Every row comes from one small tree of marks. The marks that hang from a mark follow it in brackets, in the order of their numbers. Every link used is in the known rows. Which tree was each row made from?
Known rows
Z_593[Z_223[Z_651] Z_408 Z_699]: [ 0.00,  0.29,  0.04, -0.24, -0.28, -0.37, -0.34, -0.23, -0.08,  0.03,
  0.08, -0.24,  0.14, -0.54, -0.22, -0.12, -0.20,  0.28,  0.13, -0.18,
 -0.02,  0.16]
Z_699[Z_593]: [ 0.33,  0.17, -0.05, -0.17,  0.19,  0.27,  0.15,  0.36, -0.15, -0.27,
  0.24,  0.10,  0.02,  0.39, -0.15,  0.02, -0.40, -0.14, -0.47,  0.26,
  0.04, -0.26]
Z_551[Z_223[Z_593 Z_651] Z_294 Z_429]: [ 0.47,  0.53,  0.21,  0.17,  0.34,  0.08,  0.39,  0.07, -0.02, -0.88,
  0.72, -0.31,  0.20, -0.35, -0.22,  0.05,  0.47,  0.18,  0.29,  0.28,
 -0.14, -0.45]
Z_551[Z_223[Z_593[Z_408 Z_699]] Z_429]: [ 0.23,  0.35, -0.09, -0.02, -0.39, -0.15, -0.20, -0.15,  0.11, -0.84,
  0.56, -0.11,  0.11, -0.18, -0.25,  0.06, -0.16,  0.42, -0.13, -0.10,
 -0.11, -0.29]
Z_551[Z_223[Z_593] Z_294]: [ 0.32,  0.39, -0.19,  0.15,  0.53,  0.47,  0.33, -0.14,  0.03, -0.65,
  0.61, -0.13,  0.05, -0.24, -0.33, -0.07,  0.04, -0.12,  0.04, -0.03,
 -0.11, -0.13]
Z_294[Z_593[Z_223[Z_551 Z_651] Z_408]]: [ 0.01,  0.06,  0.14, -0.43,  0.04, -0.70,  0.18,  0.03, -0.09,  0.03,
  0.10, -0.11, -0.66, -0.42,  0.09,  0.07, -0.27, -0.11,  0.02, -0.04,
  0.18,  0.12]
Z_699[Z_593[Z_294 Z_408]]: [ 0.06,  0.30, -0.14, -0.26, -0.32, -0.20, -0.16, -0.11, -0.32, -0.09,
  0.28,  0.12, -0.31,  0.29, -0.21, -0.09, -0.75,  0.04, -0.31, -0.25,
 -0.07,  0.04]
Z_593[Z_223[Z_651] Z_408]: [-0.07,  0.10,  0.10, -0.19, -0.16, -0.35, -0.02, -0.28, -0.17, -0.02,
  0.27, -0.27, -0.02, -0.46, -0.11, -0.04, -0.17, -0.01,  0.22, -0.03,
  0.05,  0.14]
Z_593[Z_294[Z_551[Z_429]] Z_408 Z_699]: [ 0.09,  0.43, -0.19, -0.02, -0.62, -0.45, -0.76,  0.01, -0.52, -0.29,
  0.12,  0.01, -0.39,  0.16,  0.00, -0.18, -0.27,  0.54, -0.07, -0.33,
  0.10, -0.43]
Z_593[Z_223 Z_294[Z_551] Z_408]: [-0.29,  0.17, -0.26, -0.11, -0.23, -0.36, -0.42, -0.25, -0.54,  0.15,
  0.26, -0.09, -0.54, -0.08, -0.01, -0.32, -0.50,  0.14,  0.15, -0.53,
  0.12,  0.17]
Z_551[Z_223 Z_294 Z_429]: [ 0.68,  0.37, -0.01,  0.17,  0.21,  0.07,  0.00, -0.02, -0.29, -0.75,
  0.60, -0.20, -0.03,  0.08, -0.13, -0.21,  0.13,  0.28,  0.17,  0.48,
 -0.06, -0.59]
Z_551[Z_294]: [ 0.47,  0.31, -0.22,  0.10,  0.25,  0.33,  0.01, -0.06, -0.32, -0.26,
  0.24, -0.13, -0.10,  0.07, -0.11, -0.08, -0.07, -0.17, -0.07,  0.18,
  0.05, -0.24]
Z_699[Z_593[Z_223[Z_651] Z_294[Z_551]]]: [-0.17,  0.35,  0.15, -0.23,  0.26, -0.19,  0.02,  0.41, -0.40,  0.17,
  0.21, -0.02, -0.18,  0.00, -0.07, -0.34, -0.21,  0.22,  0.11, -0.23,
  0.03, -0.01]
Z_408[Z_593[Z_223[Z_651] Z_699]]: [ 0.22,  0.33,  0.31, -0.36,  0.24, -0.05, -0.13, -0.05,  0.03,  0.15,
  0.01, -0.29,  0.27, -0.19, -0.01, -0.33, -0.06,  0.36,  0.18,  0.11,
 -0.07, -0.15]
Z_699[Z_593[Z_223[Z_551[Z_294 Z_429]]]]: [ 0.57,  0.42,  0.16, -0.30,  0.30, -0.18,  0.36,  0.51, -0.25, -0.48,
  0.37, -0.13, -0.40,  0.43,  0.28, -0.10, -0.49,  0.29,  0.06,  0.39,
  0.05, -0.24]
Z_551[Z_223[Z_651] Z_429]: [ 0.58,  0.24,  0.26,  0.08,  0.02, -0.22,  0.06,  0.12, -0.11, -0.68,
  0.47, -0.20,  0.19, -0.20, -0.16, -0.11,  0.39,  0.26,  0.15,  0.54,
  0.05, -0.70]
Z_408[Z_593[Z_223[Z_651] Z_294]]: [ 0.14,  0.22,  0.32, -0.37,  0.23, -0.27, -0.04, -0.31, -0.29,  0.25,
  0.16, -0.28, -0.11, -0.04,  0.04, -0.46, -0.18,  0.23,  0.34, -0.12,
 -0.10, -0.02]
Z_294[Z_593[Z_223[Z_651] Z_408]]: [-0.17,  0.06,  0.05, -0.40, -0.03, -0.43, -0.02, -0.14, -0.31,  0.16,
  0.29, -0.22, -0.34, -0.39, -0.14,  0.10, -0.11, -0.06, -0.04,  0.00,
  0.00,  0.16]
Z_294[Z_551[Z_223]]: [ 0.14,  0.15, -0.15,  0.20,  0.30,  0.19, -0.03,  0.22, -0.10, -0.34,
  0.38,  0.06, -0.03, -0.10, -0.13, -0.26,  0.08, -0.01, -0.02,  0.18,
  0.20, -0.52]
Z_223[Z_593[Z_294 Z_408] Z_651]: [-0.10,  0.30, -0.07, -0.07, -0.26, -0.28, -0.01, -0.39, -0.16, -0.25,
  0.25, -0.11, -0.24, -0.42, -0.28,  0.06, -0.13, -0.14,  0.04, -0.60,
 -0.05,  0.17]
Z_294[Z_551]: [ 0.07,  0.15, -0.18,  0.15,  0.15,  0.24, -0.11,  0.32, -0.29, -0.20,
  0.12,  0.06, -0.17,  0.15,  0.00, -0.09, -0.02, -0.21, -0.21,  0.10,
  0.32, -0.44]
Z_408[Z_593]: [ 0.38,  0.10,  0.11, -0.14,  0.25,  0.24,  0.05, -0.07, -0.07, -0.15,
  0.13, -0.07, -0.04,  0.35,  0.06, -0.17, -0.26, -0.12, -0.15,  0.34,
  0.05, -0.44]
Z_593[Z_223[Z_551] Z_408 Z_699]: [ 0.18,  0.19, -0.15, -0.29, -0.23, -0.49, -0.27, -0.16,  0.03, -0.08,
 -0.08, -0.06, -0.38, -0.21,  0.08, -0.17, -0.63,  0.15, -0.03, -0.26,
  0.20,  0.13]

Write each row's tree
[ 0.42,  0.47,  0.18,  0.02,  0.02, -0.06,  0.00,  0.19,  0.14, -0.80,
  0.44, -0.16,  0.37, -0.36, -0.32,  0.00,  0.36,  0.40,  0.01,  0.10,
 -0.06, -0.51] : Z_551[Z_223[Z_593[Z_699] Z_651] Z_429]
[-0.01,  0.27, -0.27, -0.31, -0.41, -0.43, -0.66, -0.49, -0.44,  0.16,
  0.07, -0.15, -0.30, -0.14, -0.22, -0.37, -0.62,  0.36, -0.01, -0.61,
 -0.05,  0.32] : Z_593[Z_223 Z_294 Z_408 Z_699]
[ 0.78,  0.35,  0.02,  0.04,  0.14, -0.17,  0.15,  0.24, -0.24, -0.66,
  0.19, -0.11, -0.47,  0.24,  0.26, -0.01, -0.10,  0.03,  0.05,  0.39,
  0.20, -0.54] : Z_223[Z_551[Z_294 Z_429]]
[ 0.18,  0.41, -0.31, -0.14, -0.03, -0.04, -0.39, -0.11, -0.29, -0.10,
  0.15, -0.06, -0.36, -0.11, -0.22,  0.11, -0.25,  0.12, -0.32, -0.13,
 -0.09, -0.02] : Z_551[Z_294[Z_593[Z_408 Z_699]]]
[ 0.25,  0.19,  0.07, -0.38,  0.19,  0.12, -0.26, -0.09, -0.08,  0.13,
  0.05, -0.18,  0.09,  0.16,  0.04, -0.39, -0.37,  0.32, -0.02,  0.05,
 -0.05, -0.12] : Z_408[Z_593[Z_223 Z_699]]
[ 0.02,  0.32,  0.03, -0.13, -0.19, -0.59,  0.15, -0.24,  0.05, -0.32,
  0.11, -0.03, -0.57, -0.44, -0.04,  0.07, -0.30, -0.22,  0.12, -0.63,
  0.14,  0.13] : Z_223[Z_551 Z_593[Z_294 Z_408] Z_651]
[ 0.64,  0.21,  0.29, -0.06, -0.05, -0.46,  0.19,  0.36, -0.10, -0.63,
  0.06, -0.10, -0.29,  0.01,  0.21,  0.04,  0.11, -0.02,  0.05,  0.41,
  0.33, -0.64] : Z_223[Z_551[Z_429] Z_651]
[ 0.25,  0.22,  0.12, -0.03,  0.25, -0.10,  0.53,  0.23,  0.22, -0.51,
  0.05, -0.02, -0.23, -0.35,  0.03,  0.15,  0.04, -0.45, -0.05, -0.12,
  0.24, -0.17] : Z_223[Z_551 Z_593 Z_651]
[-0.30,  0.34, -0.30, -0.18, -0.32, -0.38, -0.74, -0.20, -0.46,  0.22,
  0.08, -0.03, -0.37, -0.16, -0.08, -0.38, -0.52,  0.40,  0.08, -0.69,
  0.06,  0.19] : Z_593[Z_223 Z_294[Z_551] Z_408 Z_699]
[ 0.13,  0.38, -0.31,  0.05, -0.04,  0.00, -0.64,  0.12, -0.48, -0.01,
 -0.10,  0.11, -0.24,  0.10, -0.14, -0.36, -0.18,  0.18, -0.17, -0.46,
  0.18, -0.27] : Z_593[Z_294[Z_551] Z_699]
[-0.12,  0.23,  0.00, -0.01, -0.14, -0.03,  0.18, -0.17,  0.09, -0.41,
  0.32, -0.12,  0.05, -0.47, -0.22,  0.29, -0.01, -0.26, -0.04, -0.22,
  0.02,  0.04] : Z_223[Z_593[Z_408] Z_651]
[ 0.10,  0.14,  0.04, -0.45, -0.06, -0.40,  0.23,  0.14,  0.04, -0.18,
  0.19,  0.03, -0.44,  0.15,  0.15, -0.02, -0.89,  0.00, -0.13,  0.01,
  0.12,  0.15] : Z_699[Z_593[Z_223[Z_551] Z_408]]
[-0.08,  0.40, -0.35,  0.05,  0.02,  0.18, -0.40,  0.19, -0.30, -0.19,
  0.05,  0.11, -0.22,  0.00, -0.21, -0.16, -0.15,  0.08, -0.27, -0.72,
  0.10, -0.09] : Z_223[Z_593[Z_294[Z_551] Z_699]]
[ 0.19,  0.22,  0.08,  0.09,  0.38,  0.15,  0.38, -0.02,  0.21, -0.57,
  0.48, -0.12,  0.24, -0.49, -0.38, -0.02,  0.29, -0.15,  0.04,  0.01,
  0.00, -0.21] : Z_551[Z_223[Z_593 Z_651]]
[ 0.06,  0.19,  0.23, -0.25,  0.06, -0.23, -0.29,  0.10, -0.57, -0.02,
  0.29, -0.22, -0.39,  0.51,  0.36, -0.45, -0.24,  0.51,  0.25,  0.03,
  0.04, -0.44] : Z_408[Z_593[Z_223 Z_294[Z_551[Z_429]]]]
[-0.11,  0.25,  0.19, -0.36, -0.06, -0.25,  0.15,  0.05, -0.04, -0.03,
  0.35, -0.16,  0.07, -0.20, -0.13,  0.02, -0.41,  0.13,  0.03,  0.08,
 -0.09,  0.16] : Z_699[Z_593[Z_223[Z_651] Z_408]]
[ 0.18,  0.30, -0.32, -0.14, -0.49, -0.30, -0.66, -0.43, -0.36, -0.03,
  0.00,  0.01, -0.24, -0.07, -0.27, -0.19, -0.53,  0.23, -0.20, -0.50,
 -0.01,  0.03] : Z_593[Z_294 Z_408 Z_699]
[ 0.60,  0.41,  0.02,  0.04,  0.21,  0.04,  0.39,  0.25, -0.10, -0.87,
  0.33, -0.13, -0.46,  0.17,  0.17,  0.16, -0.09, -0.13, -0.01,  0.10,
  0.14, -0.37] : Z_223[Z_551[Z_294 Z_429] Z_593]
[ 0.01,  0.24, -0.13,  0.02, -0.55, -0.43, -0.48, -0.04, -0.57, -0.35,
  0.27, -0.02, -0.57,  0.28,  0.06, -0.10, -0.26,  0.26,  0.01, -0.17,
  0.16, -0.42] : Z_593[Z_294[Z_551[Z_429]] Z_408]
[-0.04,  0.13,  0.22, -0.20,  0.15, -0.30, -0.04,  0.58, -0.57, -0.15,
  0.33, -0.21, -0.36,  0.00,  0.13,  0.05,  0.32,  0.21,  0.00,  0.30,
  0.19, -0.42] : Z_294[Z_551[Z_429] Z_593[Z_223[Z_651]]]
[ 0.26,  0.35, -0.26, -0.28,  0.38,  0.09, -0.27,  0.07, -0.47,  0.08,
  0.18, -0.20, -0.24, -0.08, -0.18, -0.11, -0.17,  0.20, -0.19, -0.09,
 -0.09,  0.11] : Z_551[Z_294[Z_593[Z_223 Z_699]]]
[ 0.20,  0.37, -0.02, -0.25, -0.03, -0.34, -0.43, -0.19, -0.43,  0.15,
  0.00, -0.20, -0.02, -0.38, -0.26, -0.41, -0.09,  0.34,  0.13, -0.43,
 -0.06,  0.12] : Z_593[Z_223[Z_651] Z_294 Z_699]
[-0.10,  0.23,  0.02, -0.26, -0.27, -0.56, -0.26, -0.49, -0.42,  0.13,
  0.24, -0.25, -0.29, -0.44, -0.16, -0.24, -0.30,  0.11,  0.29, -0.43,
 -0.05,  0.27] : Z_593[Z_223[Z_651] Z_294 Z_408]
[ 0.08,  0.17, -0.29, -0.26, -0.26, -0.14, -0.45, -0.06, -0.23, -0.05,
  0.06,  0.03, -0.30, -0.02, -0.25,  0.11, -0.33,  0.06, -0.52, -0.13,
  0.03, -0.07] : Z_294[Z_593[Z_408 Z_699]]
[-0.21,  0.33, -0.19, -0.11, -0.20, -0.16, -0.19,  0.15, -0.31, -0.03,
  0.25,  0.19, -0.40,  0.30, -0.08, -0.12, -0.62,  0.10, -0.24, -0.32,
  0.06, -0.11] : Z_699[Z_593[Z_294[Z_551] Z_408]]
[ 0.08,  0.32, -0.11,  0.00,  0.29,  0.03, -0.04,  0.30, -0.21, -0.24,
  0.41,  0.21, -0.16,  0.24, -0.22, -0.41, -0.33,  0.24, -0.14, -0.08,
  0.00, -0.37] : Z_699[Z_593[Z_294[Z_551[Z_223]]]]
[ 0.02,  0.21, -0.29, -0.09,  0.15,  0.12, -0.40,  0.51, -0.36, -0.02,
 -0.01,  0.15, -0.30,  0.10, -0.12,  0.01,  0.00,  0.03, -0.51, -0.04,
  0.24, -0.39] : Z_294[Z_551 Z_593[Z_699]]
[-0.07,  0.15, -0.05, -0.39, -0.12, -0.07,  0.07,  0.02, -0.11, -0.07,
  0.40, -0.06, -0.12,  0.16, -0.10, -0.01, -0.74,  0.08, -0.21,  0.04,
 -0.06,  0.19] : Z_699[Z_593[Z_223 Z_408]]
[ 0.30,  0.27,  0.26,  0.21,  0.11, -0.19,  0.03,  0.40, -0.14, -0.63,
  0.47, -0.12,  0.10, -0.17, -0.06, -0.17,  0.47,  0.30,  0.25,  0.47,
  0.18, -0.86] : Z_294[Z_551[Z_223[Z_651] Z_429]]
[ 0.37,  0.45, -0.19, -0.17, -0.30, -0.23, -0.45,  0.01, -0.46, -0.39,
  0.28, -0.16, -0.36,  0.13, -0.10,  0.19, -0.17,  0.38, -0.28,  0.15,
 -0.11, -0.31] : Z_551[Z_294[Z_593[Z_408 Z_699]] Z_429]
[ 0.50,  0.44, -0.19, -0.17,  0.28, -0.10, -0.08,  0.05, -0.11, -0.15,
 -0.06, -0.14, -0.31, -0.12,  0.08, -0.32, -0.34,  0.18,  0.14, -0.14,
  0.12,  0.04] : Z_593[Z_223[Z_551[Z_294]] Z_699]
